Each row was made from one walk, in order. Every step used is in the known rows, and no mark comes twice. Write each row's walk.
Known rows:
gupu, nepat: [-11.9  36.3   9.3  16.1 -15.9  -6.1  19.6   1.5 -25.7 -28.7 -15.7  24.5
 -34.6  -9.1   8.7 -11.6  18.6  19.4 -14.9 -15.9  35.4 -19.6]
nepat, gupu, fitip, vogaz, siba: [-11.0  13.4  21.5  -1.9 -54.5  32.0  24.4  12.3 -26.3  -5.7  55.5   2.1
   4.9   5.0  24.6  -1.4   0.9   9.8  -8.0  -9.7  15.8 -43.9]
fitip, vogaz, diba, gupu, siba, pabus: [-45.8  14.2 -21.2  -9.1   3.5  -1.5 -16.8  -4.6   2.3 -10.7   6.5  30.8
   8.7  -3.1   5.2 -11.5  14.6  78.3 -30.8  17.2 -14.5 -78.3]
diba, vogaz, fitip: [-38.4  44.9  26.6  -5.2 -41.9 -25.2  25.3   3.0 -26.6 -28.8  -0.7  32.4
  -0.5   0.1  -0.1  -5.3  -5.4  46.4 -16.9  -1.6  35.8 -22.8]
siba, gupu, fitip: [-43.2  38.9  20.1  16.8 -62.5   7.9  31.7  -1.5 -50.3 -32.2  18.2  22.1
 -23.0  14.3   3.1  -1.9  -2.9  -9.8  -4.3  -9.3  36.0  11.5]
pabus, siba, gupu: [-40.4  36.6   7.0  16.4 -15.9 -12.1  -1.8 -25.1 -45.9 -36.0   0.7  25.4
 -36.9  -0.5   0.4  16.0   8.4 -27.1 -10.4 -14.2  45.2  15.3]
fitip, vogaz, diba, gupu: [-41.9   3.3 -10.8 -12.1  25.9 -12.4  15.7  -3.4 -40.3 -17.4  -5.6  43.7
 -11.3  -2.2 -22.4  -9.6   1.3  55.6 -31.9 -17.8   5.0 -45.8]
siba, gupu, fitip, vogaz: [-30.9  20.3  14.2   2.5 -52.3  24.7  32.1  -2.0 -43.1 -29.1  10.7  23.8
  -5.6  14.3  -5.9  -8.4  -6.1  -1.3  -5.4 -15.5  25.2  -6.3]
vogaz, siba, gupu: [-61.6  60.2  12.6  17.1 -35.0   7.4   7.1   6.3 -31.9 -15.5  25.8  38.0
 -17.5   2.2  48.4   5.5 -10.4  -1.3 -31.5  15.1  26.3  11.4]
nepat, gupu, fitip, vogaz: [ -3.1   1.8  12.8  -2.6 -46.5  20.6  33.0  -0.7 -36.3 -20.3  39.7  -2.0
 -11.0   1.9  -2.5   0.1   5.4  -2.4   2.4 -29.0  25.8 -41.6]
fitip, vogaz, siba: [-28.9  33.3   7.2   8.5 -16.3  13.8  -9.0  -1.7 -13.4 -16.3  14.4  23.5
   0.2  -4.4  49.9  -3.0  -1.3  23.2 -30.5   2.4   8.8 -40.7]
pabus, siba, gupu, fitip, vogaz, diba: [-34.6  -8.6   0.1  -9.2 -19.6  16.8  22.4 -21.6 -65.4 -30.3  10.7  22.8
 -22.7  25.0 -61.2  -0.2  10.0   0.5  -4.0 -38.5  20.2  -5.8]
nepat, gupu: [-24.4  29.2   1.7   9.9 -20.8  -5.6  18.2  -4.0 -34.6 -23.4  40.0   9.8
 -37.3 -13.6  26.1  15.5   6.6 -15.5 -13.4 -16.3  38.3 -22.0]
vogaz, diba, gupu: [-52.1  21.8  -4.1   2.2  16.7 -29.2  17.0  -1.9 -48.0 -21.6   1.8  42.9
 -29.3  -2.5 -12.9  -3.3   2.8  48.7 -31.0 -11.9  14.6 -27.6]
gupu, siba, vogaz: [-68.0  50.5  20.2  11.5 -31.8   5.9  13.8   6.0 -29.9 -15.4  20.5  33.1
 -10.2  -0.1  47.5  12.9   1.0   3.7 -20.1   4.2  21.7   8.1]
siba, vogaz, diba, gupu: [-73.3  18.7  -2.2 -10.7  13.3 -19.0  34.3   2.8 -65.3 -16.0   0.3  54.9
 -26.3   1.7 -28.0   5.2  -1.7  40.1 -24.0 -16.0  17.4   3.0]
gupu, fitip, vogaz, diba: [-25.0  -3.1  -0.9  -2.4 -22.9  15.8  23.6  -9.1 -49.4 -29.3  15.8  16.1
 -19.0  19.4 -29.6  -8.0   6.9  28.9 -13.6 -35.8   7.7 -40.9]
fitip, vogaz, siba, gupu, nepat: [-30.2  37.0  12.1  -4.1 -21.9  29.3  26.8  19.1 -19.4  -6.2  -4.2  45.1
  -1.2   0.7  15.4 -18.0   1.4  24.0 -26.1   3.5  17.6  -8.6]
fitip, vogaz: [-21.1  23.6  -0.5   7.5  -8.9   4.5  -1.0 -13.8 -22.6 -30.7  -0.9  20.4
 -14.9  -6.3  23.1  -2.1   2.8   8.7 -21.2 -16.8  20.5 -37.6]
siba, gupu: [-53.0  48.1   3.6  14.8 -26.8  -3.0  16.9  -6.2 -41.4 -31.0  11.0  33.4
 -32.6  -0.4  21.3   6.6  -4.8 -14.3 -22.0  -3.2  36.9  13.7]
diba, vogaz, siba, gupu: [-73.0  71.3  17.3   9.9 -26.7  -2.3  18.1  18.9 -27.0  -4.1  19.6  55.2
   0.1 -10.4  39.5  -5.3 -16.0  29.5 -34.8  30.5  20.8   6.8]
vogaz, diba: [-47.9  25.1 -11.9   8.3   3.6 -10.9   8.8 -10.9 -47.6 -31.4  16.5  27.3
 -45.7   4.6  -1.0   6.3   7.9  16.9 -29.0 -23.4  19.8 -21.4]
siba, gupu, nepat, vogaz: [-28.7  30.6  -1.8   3.6 -28.3   7.9  47.2  14.3 -37.0 -10.9  23.6  35.5
 -34.8 -11.4  -4.5  -8.2   9.0 -14.4 -12.8 -19.2  44.2  21.0]

Which walk is each row?
[-50.7  66.3  23.0   3.3 -25.0   2.9  37.1  33.5 -22.4   1.8  -2.9  61.1
  -1.5 -11.5  15.4 -23.1  -1.5  46.3 -28.9  24.7  24.2   5.3]
diba, vogaz, siba, gupu, nepat
[-17.0  19.0   1.2   4.5 -17.2  -2.5  28.3  -4.2 -40.5 -16.1  15.5  27.7
 -38.5 -11.0 -25.6   0.0  23.1 -26.5  -1.7 -28.9  51.4  22.2]
pabus, siba, gupu, nepat, vogaz
[-58.2  48.2   2.0   9.3 -38.0  11.6  18.9  11.9 -30.6  -2.3  62.8  32.0
 -18.7  -7.4  46.4   8.6  -8.6 -19.2 -28.7   5.6  28.3  18.1]
nepat, vogaz, siba, gupu
[-49.9  -3.6  17.4  -7.1 -12.6 -17.5  30.4 -11.5 -78.7 -22.7  -0.7  34.3
 -19.7  14.0 -69.0   5.2  14.6  33.7   2.5 -31.2  23.8   3.9]
pabus, siba, vogaz, diba, gupu, fitip
[-17.4  10.2  22.4   3.1 -33.7  -1.7  22.1   1.1 -32.6 -22.8  -7.4  23.1
  12.8   0.8 -10.1 -18.7   0.2  47.3  -6.9 -10.9  14.9 -46.5]
diba, gupu, fitip, vogaz
[-13.4  22.3   8.1   5.4 -52.5  11.9 -15.5  -1.1   2.9 -13.4   4.9  11.3
  28.4  -2.4  15.9 -20.7   8.8  72.5  -9.7  24.8  -4.7 -77.1]
diba, gupu, fitip, vogaz, siba, pabus
[ -3.2  15.6  17.0 -10.0 -49.8  -5.6  44.8  10.3 -26.2 -20.9  19.9  15.2
 -18.6   2.7 -16.8  -8.1  15.3  16.2  -4.0 -32.2  47.5  -9.5]
gupu, nepat, vogaz, fitip
[-11.6  11.1  19.3 -14.5 -46.2  -5.5  45.4  -2.5 -40.8 -21.0  14.5  22.1
 -23.2   8.9 -48.5   1.6  18.1 -14.0   5.8 -36.2  59.4  25.5]
pabus, siba, gupu, nepat, vogaz, fitip
[-28.4  52.2  -9.1  23.7 -39.3   1.2 -36.7 -14.5   5.0 -27.8  19.0   6.6
 -16.8 -10.5  56.7   2.7  13.1  27.9 -23.1  25.6  12.2 -50.5]
vogaz, siba, pabus
[-36.0   6.8 -17.1  -5.3  14.0   4.0   8.7 -12.8 -41.0 -26.6   7.5  28.6
 -27.9   4.9 -11.0  -0.7   5.3  23.9 -29.2 -30.1   9.0 -39.8]
fitip, vogaz, diba
[-35.5  52.5  -5.6  23.9 -40.5   0.3 -33.1 -13.7  11.8 -27.4  18.8   5.3
 -13.6  -9.7  60.2   3.3  18.3  23.2 -20.1  24.4  12.5 -50.8]
gupu, siba, pabus
[-15.8  34.0   8.1  10.5 -28.2   7.7  21.5  20.4 -15.0   0.6  35.7  24.2
 -19.4 -15.7  34.1 -10.7  15.2  15.6 -21.9  -6.6  27.3 -15.2]
gupu, nepat, vogaz, siba
[-40.0  40.3  14.8  11.7 -30.6   3.6  14.2  10.5 -16.9  -8.9  56.4  11.2
 -17.8  -9.8  55.5  13.1   7.7  -6.5 -19.5   2.4  27.4 -25.5]
nepat, gupu, siba
[-23.5  20.9  11.4  -4.5 -51.7 -10.9  25.5  -3.8 -30.2 -27.0  41.9   8.4
 -18.3   3.6   7.2   8.7   2.2  -1.7  -9.7 -25.6  43.2 -10.2]
nepat, vogaz, fitip
[-39.6  -0.2   1.8  -2.3 -24.0 -12.5  42.8   7.6 -56.1  -9.0  46.8  25.3
 -18.8   3.2 -34.3  -8.5   7.3  37.4 -11.8 -26.6  16.8 -21.6]
nepat, vogaz, diba, gupu, fitip
[-41.1  54.9  17.8   9.1 -32.3  12.0  26.5  20.2 -26.8  -9.7   4.3  44.1
 -19.1  -0.4  24.9 -12.3   4.0  16.2 -25.6   8.9  27.9  10.8]
vogaz, siba, gupu, nepat
[-50.7  42.2   5.3   3.0 -24.4  24.1   7.4   4.6 -23.7 -12.7  18.5  38.4
  -0.3   3.7  39.9  -1.5 -12.1   5.2 -32.2   9.3  14.4  -7.2]
fitip, vogaz, siba, gupu
[ -6.7  24.7   1.1  10.4 -64.8  28.6 -22.3 -11.4   2.7 -25.0  18.6  -4.3
  11.0   4.4  28.6 -12.1  13.6  41.0  -9.2  13.2   0.6 -69.9]
gupu, fitip, vogaz, siba, pabus
[-47.0  30.9  25.2 -10.0 -51.2  -5.4  32.9  -5.0 -48.7 -36.9   4.1  25.6
 -14.6  16.3  -5.0  14.9  -5.0   6.2  -5.2 -20.8  41.6  13.7]
siba, vogaz, fitip
[-42.9  11.0  12.3   4.2 -21.2 -17.4  32.0   2.3 -57.3 -23.0  10.4  30.2
 -17.6  11.6 -33.0 -10.5   4.8  55.1 -14.6 -17.4  13.1 -30.2]
vogaz, diba, gupu, fitip
[-38.7  63.0  -3.7  17.7 -31.5  -9.1 -28.3  -1.7   8.9 -16.2  12.0  25.6
   0.6 -22.9  48.0  -8.4   7.6  58.8 -28.2  40.8   8.5 -55.7]
diba, vogaz, siba, pabus
[-50.6  49.6  28.3  18.1 -70.5  19.2  23.7  10.9 -40.6 -17.1  34.7  24.6
  -7.6  15.2  29.3  -2.4  -8.2   3.6 -15.4   9.5  23.8   9.2]
vogaz, siba, gupu, fitip
[-62.2  61.2  33.1  11.2 -62.9   8.3  33.3  24.0 -36.3  -5.0  26.7  44.6
  11.7   2.7  19.5 -13.7 -14.4  34.8 -18.3  24.3  18.4   4.9]
diba, vogaz, siba, gupu, fitip
[-39.8  26.8  10.3  10.4 -10.7 -13.0  -0.6 -26.5 -52.3 -35.3  -4.9  22.2
 -34.1  -3.5  -4.6  22.1  14.2 -18.8  -3.0 -24.7  41.6  12.2]
pabus, siba, vogaz
[-33.6  15.0   1.0  -3.2  17.5 -23.6  35.8  12.2 -43.2 -16.2 -18.7  48.4
 -30.1  -4.0 -36.7 -20.1  16.9  66.4 -26.2 -17.3  18.9 -27.4]
vogaz, diba, gupu, nepat
[-57.4  33.3 -15.3   4.7  -6.3 -17.6 -16.6  -3.0  -5.4 -13.7  15.0  29.1
  -9.1  -4.1  14.9  -4.6  16.7  70.1 -31.5  24.3  -3.1 -59.7]
vogaz, diba, gupu, siba, pabus
[-47.0   4.7  -2.9  -9.4 -29.7  25.7  39.9  -2.2 -61.6 -24.8  19.9  30.7
 -19.4  25.0 -39.6  -7.6  -2.9  12.0 -13.6 -29.0  12.9  -8.2]
siba, gupu, fitip, vogaz, diba
[-32.6  42.8   9.3   9.7 -25.2   2.9  36.0   8.8 -36.9 -25.3 -12.0  39.6
 -35.3  -2.9  -1.3  -9.9   7.3   3.5 -15.1  -9.2  41.3  13.8]
siba, gupu, nepat
[-21.0  -1.6  -5.1 -17.4  28.6  -6.8  35.7  11.8 -35.5 -12.0 -27.2  50.0
 -12.8  -3.4 -45.7 -26.6  14.5  73.6 -26.2 -22.5   7.9 -46.7]
fitip, vogaz, diba, gupu, nepat
[-70.5  39.3  44.2 -16.3 -49.1 -13.7  35.9  18.0 -31.0 -11.8   6.6  42.9
  21.7  14.6  11.1   5.3  -7.8  48.9 -14.2  10.6  25.9   3.1]
diba, gupu, siba, vogaz, fitip
[-24.6  24.1  15.7 -17.2 -57.5   4.5  62.0  16.1 -37.1 -16.2  23.9  29.3
 -19.9  10.1 -26.8  -7.6   4.0  -1.2  -4.8 -24.9  52.2  23.0]
siba, gupu, nepat, vogaz, fitip
[-53.7  49.5  23.4  16.2 -16.3 -20.9   2.5  11.3 -11.6 -10.6   9.1  36.1
   4.3 -10.2  48.7  -3.9   2.2  44.1 -29.5  19.9  15.2 -29.2]
diba, gupu, siba
